Every row comes from one small tree of marks. The marks that hang from a mark follow it in brackets, in alphabetical order. Every link used is in the known rows. Which tree was each row made from?
Known rows:
tedap(ninop(gigu kikul(gegug(tisoru) kidul))): [-0.22 -0.29  0.24  0.02 -0.08 -0.10 -0.09  0.47 -0.05 -0.12  0.17 -0.09
  0.02 -0.11  0.23  0.16 -0.25  0.00]
gegug(kikul(ninop(gigu)) tisoru): [-0.04 -0.22 -0.05 -0.25 -0.17 -0.11  0.06  0.47  0.05 -0.14  0.28  0.00
 -0.22  0.07  0.19 -0.03 -0.09 -0.03]
ninop(gigu(tisoru) kikul(gegug)): [-0.35 -0.27  0.33  0.16 -0.10 -0.22 -0.25  0.18  0.17  0.18  0.07  0.05
 -0.01 -0.08  0.27 -0.29 -0.13  0.06]
kikul(gegug kidul ninop(tedap)): [-0.33 -0.13 -0.38  0.21 -0.56 -0.26  0.16  0.63  0.37  0.01 -0.17 -0.18
  0.55 -0.36  0.19 -0.10 -0.39 -0.29]
tisoru(gegug): [ 0.27  0.12 -0.10 -0.12 -0.08  0.14  0.00  0.10 -0.07  0.06  0.00 -0.02
  0.23  0.11  0.29 -0.02 -0.13  0.14]
gegug(kikul(kidul ninop(gigu tedap)) tisoru): [-0.19 -0.29 -0.04 -0.10 -0.33 -0.25  0.15  0.57  0.09 -0.11  0.17 -0.01
 -0.05 -0.21  0.17 -0.04 -0.18 -0.13]
gegug(kikul(kidul) tisoru(gigu)): [ 0.02 -0.09 -0.12 -0.17 -0.10 -0.35  0.05  0.39  0.00 -0.17  0.31 -0.01
 -0.03  0.00  0.02  0.11 -0.05 -0.10]
kikul(gegug kidul ninop): [-0.25 -0.08 -0.49  0.15 -0.43 -0.22  0.15  0.73  0.41 -0.10 -0.07 -0.16
  0.54 -0.23  0.11 -0.14 -0.26 -0.29]
kidul(kikul): [ 0.09 -0.20  0.11  0.01 -0.11 -0.16 -0.06  0.19 -0.07 -0.10  0.15 -0.03
  0.23 -0.24  0.22 -0.05 -0.14 -0.08]
tisoru(gegug(kikul(ninop(tedap))) gigu): [ 0.40  0.06 -0.17 -0.30 -0.19 -0.22  0.12  0.09  0.01 -0.10 -0.10 -0.07
  0.32  0.22  0.38  0.16 -0.18 -0.02]
ninop(gigu(tisoru) kikul tedap): [-0.34 -0.35  0.59  0.22 -0.20 -0.20 -0.17 -0.06 -0.02  0.27 -0.08  0.12
 -0.02 -0.29  0.29 -0.13 -0.27  0.08]
gegug(kikul): [ 0.13 -0.12 -0.02 -0.22  0.03 -0.15  0.01  0.28 -0.04 -0.07  0.16 -0.14
 -0.07  0.00  0.11 -0.13 -0.05 -0.14]
gigu(tisoru(gegug(kikul(kidul ninop)))): [ 0.32  0.05 -0.07  0.12 -0.21 -0.01  0.07  0.23  0.16 -0.15 -0.15  0.05
  0.25 -0.09  0.17 -0.19 -0.02  0.07]
ninop(kikul tedap): [-0.29 -0.17  0.30  0.10 -0.14 -0.15 -0.05  0.02 -0.22  0.16  0.00 -0.02
  0.10 -0.08  0.25 -0.06 -0.35 -0.06]
gegug(kikul tisoru(gigu)): [ 0.11 -0.05 -0.06 -0.28 -0.03 -0.25 -0.04  0.23 -0.07 -0.12  0.34 -0.01
 -0.19  0.19  0.10  0.15 -0.04 -0.01]
gegug(kikul(kidul ninop) tisoru(gigu)): [ 0.02 -0.11 -0.26 -0.17 -0.23 -0.34  0.18  0.53  0.09 -0.29  0.21 -0.01
  0.08  0.03  0.06  0.12 -0.10 -0.18]
tisoru(gegug(kikul) gigu): [ 0.44  0.10 -0.12 -0.32 -0.04 -0.21  0.03  0.04 -0.03 -0.07  0.01 -0.06
  0.22  0.26  0.32  0.12 -0.08  0.03]
gigu(tisoru(gegug(kikul(ninop)))): [ 0.36  0.07 -0.04  0.06 -0.18  0.04  0.03  0.15  0.12 -0.12 -0.13  0.05
  0.17  0.01  0.21 -0.17 -0.02  0.12]
tisoru(gegug(kikul)): [ 0.32  0.05 -0.06 -0.24 -0.04  0.01  0.05  0.19 -0.07 -0.02  0.04 -0.09
  0.10  0.14  0.36 -0.14 -0.08  0.06]

Write each row's tree:
[-0.29 -0.22 -0.14  0.01 -0.48 -0.16 -0.02  0.39  0.34  0.18 -0.11 -0.13
  0.24 -0.18  0.34 -0.05 -0.38 -0.11] : kikul(gegug ninop(gigu tedap))
[ 0.26  0.02 -0.09 -0.16 -0.09 -0.06  0.11  0.30 -0.02 -0.05  0.02 -0.10
  0.21  0.01  0.31 -0.16 -0.08 -0.01] : tisoru(gegug(kikul(kidul)))
[-0.08 -0.19 -0.13  0.03 -0.36 -0.20 -0.01  0.46  0.14 -0.16  0.16 -0.06
  0.29 -0.12  0.35 -0.10 -0.24 -0.11] : kidul(kikul(gegug(tisoru) ninop))
[ 0.01 -0.28  0.03 -0.21 -0.20 -0.20  0.10  0.34  0.08 -0.04  0.00 -0.12
 -0.01 -0.13  0.24 -0.10 -0.19 -0.18] : gegug(kikul(ninop(gigu tedap)))
[-0.26 -0.01 -0.32  0.11 -0.28 -0.32 -0.06  0.49  0.25  0.04  0.19 -0.07
  0.29 -0.14  0.04  0.05 -0.18 -0.10] : kikul(gegug(tisoru(gigu)) kidul)
[-0.18 -0.30  0.23  0.01 -0.06 -0.11 -0.08  0.45 -0.03 -0.11  0.10 -0.13
  0.09 -0.14  0.23  0.13 -0.25 -0.05] : tedap(ninop(gigu kikul(gegug kidul)))
[ 0.02 -0.34  0.18  0.10 -0.36 -0.20  0.02  0.23  0.10 -0.10 -0.06  0.03
  0.30 -0.39  0.32 -0.05 -0.24 -0.09] : kidul(kikul(ninop(gigu(tisoru) tedap)))
[-0.06 -0.15 -0.22 -0.11 -0.23 -0.18  0.19  0.64  0.07 -0.26  0.23 -0.03
 -0.01 -0.05  0.09 -0.06 -0.10 -0.16] : gegug(kikul(kidul ninop) tisoru)
[-0.52 -0.43  0.46  0.16 -0.22 -0.32 -0.05  0.17 -0.05  0.26 -0.01  0.04
  0.12 -0.42  0.26 -0.11 -0.33 -0.10] : ninop(gigu kikul(kidul) tedap)
[ 0.17 -0.09 -0.06 -0.15 -0.25 -0.09  0.18  0.36  0.06 -0.04 -0.09 -0.08
  0.26 -0.08  0.39 -0.14 -0.17 -0.04] : tisoru(gegug(kikul(kidul ninop(gigu tedap))))
[-0.20 -0.33  0.06  0.04 -0.45 -0.26 -0.05  0.40  0.16 -0.02  0.10 -0.05
  0.23 -0.27  0.44 -0.07 -0.32 -0.08] : kidul(kikul(gegug(tisoru) ninop(gigu tedap)))
[-0.35 -0.23 -0.34  0.12 -0.44 -0.27  0.09  0.72  0.47  0.00 -0.06 -0.11
  0.45 -0.33  0.16 -0.14 -0.25 -0.24] : kikul(gegug kidul ninop(gigu))
[-0.06 -0.22  0.03  0.09 -0.39 -0.03  0.06  0.21  0.20  0.05 -0.20  0.06
  0.20 -0.27  0.17  0.05 -0.27 -0.02] : kikul(ninop(gigu(tisoru) tedap))
[-0.39 -0.10 -0.04  0.13 -0.14 -0.32 -0.07  0.40  0.04  0.01  0.21 -0.02
  0.21  0.02  0.16 -0.12 -0.21 -0.11] : ninop(kikul(gegug(tisoru(gigu)) kidul))
[-0.12  0.05 -0.24 -0.05 -0.19 -0.17 -0.19  0.25  0.15  0.11  0.24 -0.08
  0.07  0.13  0.14  0.10 -0.18  0.04] : kikul(gegug(tisoru(gigu)))
[ 0.21 -0.07 -0.12 -0.17 -0.18 -0.07  0.17  0.40  0.07 -0.09 -0.04 -0.07
  0.25 -0.02  0.36 -0.16 -0.11 -0.03] : tisoru(gegug(kikul(kidul ninop(gigu))))
[ 0.33  0.04 -0.21 -0.21 -0.25 -0.29  0.19  0.21  0.06 -0.13 -0.12 -0.07
  0.42  0.08  0.33  0.13 -0.18 -0.08] : tisoru(gegug(kikul(kidul ninop(tedap))) gigu)
[-0.02 -0.21 -0.14 -0.06 -0.26 -0.27  0.23  0.51  0.10 -0.16 -0.03 -0.15
  0.20 -0.25  0.13 -0.13 -0.20 -0.30] : gegug(kikul(kidul ninop(tedap)))
[-0.68 -0.40  0.36  0.20 -0.33 -0.38 -0.13  0.30  0.07  0.32  0.10 -0.01
  0.05 -0.33  0.35 -0.16 -0.39 -0.05] : ninop(gigu kikul(gegug(tisoru) kidul) tedap)
[-0.50 -0.16  0.12  0.21 -0.32 -0.39 -0.06  0.26 -0.02  0.16  0.07 -0.05
  0.23 -0.15  0.26 -0.06 -0.40 -0.12] : ninop(kikul(gegug(tisoru(gigu)) kidul) tedap)
